Each row was made from one small tree. The marks that hang from a mark follow it in brackets, in alphabetical order. Every link used is in the known rows. Write each row's tree.
Known rows
C(J): [ 10  10  -4  -2 -10  -9  -4   6   6  -2  14   2   7   9  10  -2  -1   2
  -6  -4  -2  -2   3 -34  -1 -14   7   0  -2  15 -12]
B(A): [ 14   1  -5   6  -9  -7  -6   3  11 -10  14   0   6   6  16  -1  -2   4
 -20   2  -1  -9  12 -19   7 -10  11   2  -1  10  -3]
C(J(T(K(Q X(R(B))) Y))): [  4  16   5   4 -12   5  -1   1  -2  10  -1  -3   0  11   5   3 -14 -11
  15  -9   6   7 -17  -6   1  -8  -5   7  -2   8  -7]
J(C T(K)): [ 20  -5   5  -8  -5  -9  -5  -2   8   0  11   3   9  -1  12   6 -12  -4
   9  -6   4  -5  24  -3  -6  -9   9   2  -2   3  -4]
A(B(N(M) R(X))): [ 22  -3   2  -9  -5  -1 -15   5   4  -2  13 -11   0   2  14   3   4  -4
 -36   2   0   7 -33 -21   2 -12  16   1   1 -10 -10]
N(B(A R(X(K(T(J))))) M): [ 22 -12  -6 -14  -6   2 -11  14  12  -4   7 -14 -12  11  12   4   5  -5
  -4   0   8   5  -5  14  14 -18  14   6   2  -5 -10]
Q(K(T(J) X(R(B))) U): [  8   4  -7   4 -13   2   0   1   4   6  -3  -1  -6  11  10   2  -1  -2
  12 -15   4  11  -8  13   3 -15  -2   6  -3  -4  -2]
C(J(T(K))): [ 14   7   2  -8  -8  -7  -2   7   7  -1  10   2   6   5   7   3  -2  -3
  13  -5   3  -3  15 -16  -5 -11   7   2  -4  15 -10]
A(B(N R(X(K(T(Y)))))): [  7   1   0  -8  -5   3 -15   1  11  -3   8  -7  -1   5  17   2   5  -1
  -8   4   2  10 -16  -8   4 -10   3  10   2  -1  -8]
T(K Y): [  6  22  -1  -4  -8  -3  -1  -6  10   0  11   0   6   8   9   0  -7   2
 -30   1  -2 -10  10 -22  -9  -9  -3  10  -4   1  -7]
R(B(A N(M)) X(K)): [ 17 -12  -2  -4  -3  -5 -15   1  14 -16   1 -17   6  -1  15   0  -4  -4
 -28   9   1  17  -2   0  22 -15  16   1   3 -11   1]
C(J(T(Y))): [  5  11   3  -3  -8  -6  -3   6   4  -1  15   0   9   7  11   0 -10  -1
 -10  -1   4  -9  16 -21   0 -11   2   9  -2  18  -9]
C(J(T(K(Q)))): [ 12   8   6  -3 -10  -2  -4   8   6   3   9   1   3  13   9   4  -2  -4
  29  -5   2   2   9 -10  -6 -11   6   2  -2  21  -8]
Y(T V): [ 10   1   5  -1  -7  -6  -1   0   2   4  17   9   7  12  12   2  -9   4
 -22  -5  -2 -17  11 -12  -3 -11   1  10  -2   0  -7]
Q(K(T(J Y) X(R(B))) U): [  1  13  -6   3 -13   6   2  -3   3   9  -2  -3  -5  12   9   1  -6   0
  -4 -11   6   6  -2  13   1 -14 -10  13  -4  -4  -1]
N(B(A R(X(K(T)))) M): [ 24 -10  -5 -11  -6  -5 -13  12  15  -8  11 -11  -8  10  13   5  -3  -9
  -7   2   5   2   5  15  14 -16  15   8   2  -8  -9]
Y(T): [ 15   3   3  -6  -8  -6  -3   2   5   1  18   6   9  10  13   3  -5   2
 -25  -3  -4 -11   1 -10  -2 -11   6   9  -2   7  -9]
Q(K(T(Y) X(R(B)))): [  4  16  -4   6 -12  -1  -1  -4   8   3   1   0   0  10  10   1 -11  -6
  -4  -8   2  -3   2   5   4 -11  -6  13  -1  -5  -3]
B(N): [ 12   0   0  -4  -7 -11 -10   0   8  -8  10  -3   7   5  16  -2   4   2
 -16   1  -5  -2  -8 -26   1 -11   9   2   1   6  -7]
J(C T(K(Q(U)) Y(V))): [  4   1  10   3  -8   1  -2  -7   1  10   9   5   1  10  13   5 -23   2
   9  -5   9  -7  40   8 -11 -10  -7  11  -4  -1   4]
J(T(K(Q(U) X))): [  6   2   7   5 -13   0   0   0   6   4   6   1   0  13  12   4  -7  -8
  21  -5   2   4  -3   5  -3 -11  -1   6  -3   4   2]
N(B(A)): [ 18  -1  -5   1  -9 -10  -7   6  10  -8  16  -1   1  13  12  -1  -3   2
 -25  -1   1  -7  11 -19   6 -11  12   3   1   6  -5]
T(J): [  9   4  -3  -1  -8  -4  -5   4   6  -2  12  -1   4   8  14  -1   1   5
 -20  -4  -2  -3 -13 -26  -3 -13   6   1  -1   8  -9]
X(K(T(Y))): [  1   9  -4  -6  -9  -6  -6   0  15  -7  11   2   4  10  15  -1  -8   0
  -5   0  -2  -5  15  -3   1 -13  -2  11   0   7  -8]
N(B(R) M): [ 22  -1  -5 -13  -7 -11 -10   8   6  -3  18  -6  -6  13  10   4  -6  -6
 -38  -5  -2 -10 -13 -12  -3 -13  12   6   0  -9 -16]
T(J(C) K(Q X(R)) Y(V)): [  3   8   5   3 -10   9   5  -6  -4  19  -1  -1  -5  10   9   0 -11  -3
  16 -13   8  -8  -8 -14  -8 -11 -11   5  -3  -9  -5]
C(J(T(K(Q(U)) Y(V)))): [ -2  13   7   2 -11   3   1   2   0  10   9   4  -1  16   7   3 -13   2
  13  -5   8  -5  32  -5 -10 -12  -9  12  -6  11  -2]

Write each row's tree
[ 18 -10   0 -16  -4  -5 -15   6  13  -8   4 -12  -2   3  17   4   4  -8
   1   4   0   7 -15   7   9 -16  11   5   2  -8 -12]
B(N(M) R(X(K(T))))
[ 12 -12  -4 -12  -6  -4  -7   2  11   0   7   1   2   5  17   1  -2   3
  24  -7   2   5  10  -1   1 -16   7  -1   1   9  -8]
X(K(T(J(C))))
[ 16   1  -1 -10  -6  -1  -3  -3   5   6   7  -1   4   2  11   1  -1   3
  -1  -7   3   0   6 -20  -8 -12   6  -2  -3   3  -7]
T(J(C) K)
[  6  -1  -2  -4  -8   6 -11  -1   3   5  -1  -2  -3  10  16   2 -13   1
  15 -11   4  14  -7  13   1 -13  -1   4   3   7  -8]
X(K(Q T(J(C) Y)) R(B))
[ 12  -1   0   0 -10  -6 -10  -2   3   0  -2  -2   1   6  13   0  -1  -6
   6  -7  -1   9 -38 -10  10 -10   4   3   4   2  -6]
K(T X(R(B(N))))
[  2  14  -6   0 -15   5   7   1   5   8   2  -1  -7  13  10   0   1  -1
   8 -10   6  -5   7   8  -3 -16 -10  13  -5  -1  -3]
Q(K(T(J Y) X(R)) U)
[ 16 -16  -2  -2  -9   2 -15   8  10 -11   2 -18  -6   7  20   4   5  -3
  -4   8   2  12  -2  15  13 -15  13   3   0  -7  -2]
B(A N(M) R(X(K(Q(U)))))
[  3   4   1  11 -14  -2  -3  -1   5   3   9   1   1  16  15  -1  -6  -2
   0  -5  -3   4 -16 -14   0 -14   0   4  -1   2   0]
K(Q(U) X)
[ 20 -14  -4  -8  -4  -4 -14   7  13 -16   4 -19   0  -1  18   3   6  -5
 -17   9   2   2  -2   1  16 -14  17   2   1 -11  -7]
B(A N(M) R(X(K)))
[ 17 -12  -9 -10  -8  -7 -13   4   9 -18   0 -13   0   0  14   2  -1  -3
 -19   0  -1   9  -3   6  16 -12  15  -3   3  -7  -7]
X(K R(B(A N(M))))
[ 20  -1   4 -16  -5   3   1  -3   2  12  10   3   6   5   9   5  -2   4
  -4  -8   4  -4   9  -6  -8 -11   6   4  -4   5  -7]
Y(T(J(C) K))
[  0   3   3   2  -7   4   5  -7   6  14   4   0  -2   9  13  -2  -8   1
  20  -7  10 -14  30  -4   0 -15  -8  11  -3  -5   3]
Q(K(T(J(C) Y(V)) X))
[ 10   6   4  -3  -9  -5   3   5   6   4   6  -1   5   6   6   2  -2 -10
  23  -6   5  -2   0 -19   1 -11   3   2  -3   9  -6]
C(J(T(K(X))))
[ 16 -13  -3  -3  -5  -3 -15   6  14 -13   1 -11  -1   1  20   3  11  -2
  13   7   4   5   0   4  17 -11  12   6   3   5  -5]
B(A N R(X(K(T))))
[  3  -2   2  -3  -3  -3 -11  -2  10  -3   3  -7  -1   5  17   1  -2  -1
  -1   5   4  -5   3  -3   6 -13  -4  15   1  -8  -7]
B(N R(X(K(T(Y(V))))))
[ 10   7  -5  -1 -12  -7  -3   2  13  -3  11   6   0  13  14   2  -1   3
   7  -5  -1  -3  34   9  -4 -15   2  10  -4   6  -2]
Q(K(T) U)
[ 24 -11  -7  -8  -6  -7 -11  11  14 -12  12 -14  -5   7  12   4  -4  -8
 -27   3   3   0   3   4  12 -15  16   5   1 -16  -9]
N(B(A R(X(K))) M)
[  9   3   9  -3  -6  -2   1  -8   6   7   7  -1   8   1  11   3 -18  -8
   2  -3   8  -9  15  -8  -2  -8  -1   8  -3  -4   1]
J(C T(K(X) Y))
[  8  -1   2  -8  -4   3  -7  -1  11   3   6  -3   5   3  16   0  -9   1
   5  -2   7   8   9  -1   3 -17   0   8   0   2  -4]
R(X(K(T(J(C) Y))))
[  9   2   9  -3  -4  -5  -1  -7   5   6  11   4   7   2  11   4 -22   0
  -4  -3   8 -17  40  -6  -8  -8  -3  10  -3  -5  -1]
J(C T(K Y(V)))
[  6   5  -5   7 -13  -7   3  -1  11  -2   9   0   2  10  13   0  -3  -2
  -3  -5  -2  -3  17  -6   0 -15   0   7  -5  -9   1]
Q(K(X) U)
[ 22  -2  -4  -8  -9  -9  -7   8  10  -8  17  -5  -2  13  10   0  -6  -2
 -36   0   1  -8  11 -12   7 -14  16   3   0  -2  -6]
N(B(A) M)
[  9  -1   4  -4  -6   0   1   2   0   8  14   6   4  12  11   1  -3   7
 -20  -6   1 -14   0 -14  -3 -13   0   8  -3   3  -8]
Y(T(J) V)
[ 18  -5  -5  -1 -10  -3  -4   0   7  -8  -3 -15  -2   2  11   1   1  -8
 -11  -1   3   1   1   4  17 -12  12   1   1 -13   0]
Q(K(X(R(B(A N(M))))))
[ 14 -11  -1  -8  -8   4 -16   6   7  -4   8 -12  -7  10  17   4   3  -3
 -10   0  -1  22 -24   4   1 -15  11   1   0 -12  -6]
A(B(N(M) R(X(K(Q(U))))))
[  7  -2   3   0  -8   3 -10   7  13   0   4  -3   0  14  16   0   3  -2
  25  -2  -1  15 -15   2   3 -18   4   4   2  10  -6]
R(X(K(Q T(J))))
[  4   4   1  -3  -5   2   0  -4   7  10   8   3  -1   9  14  -1  -8   7
  10  -6   8 -15  45  -1  -5 -15  -5  11  -3   1  -1]
Q(K(T(J(C) Y(V))))
[ 12   8   5  -5 -12   3  -1  -1   4   9  11   7   2  18  10   6  -4   3
  -3  -5  -2   1   7   7 -10 -11   0  10  -5   8  -3]
Y(T(K(Q(U))))
[ 20  -5   4  -5  -9  -7   1   0   3   4   4   3   5  -2  10   6 -12 -12
  24 -13   5  -5   2  -2  -3  -9   4   0  -1  -6  -6]
J(C T(K(X(R))))
[  3  16   4   3 -11   1  -9   0   8   3  12   4   2  19  16   0  -8   2
  -2   0  -2  -6   0  -9  -3 -11  -2  12   0  18  -5]
K(Q T(Y))
[ 16 -12  -5  -5 -10  -2 -15   5   8 -14  -2 -13  -3   7  16   2  -1  -4
  -4   0  -2  13 -10  11  15 -12  14  -3   4  -1  -6]
X(K(Q) R(B(A N(M))))
[  1   8   3   1 -11  11   3  -9   1  17   2  -4  -2  12  11   0  -8   1
   6  -7   7   5  -3 -10  -7 -13  -7   6  -5   0   3]
T(J(C) K(Q(U) X) Y)
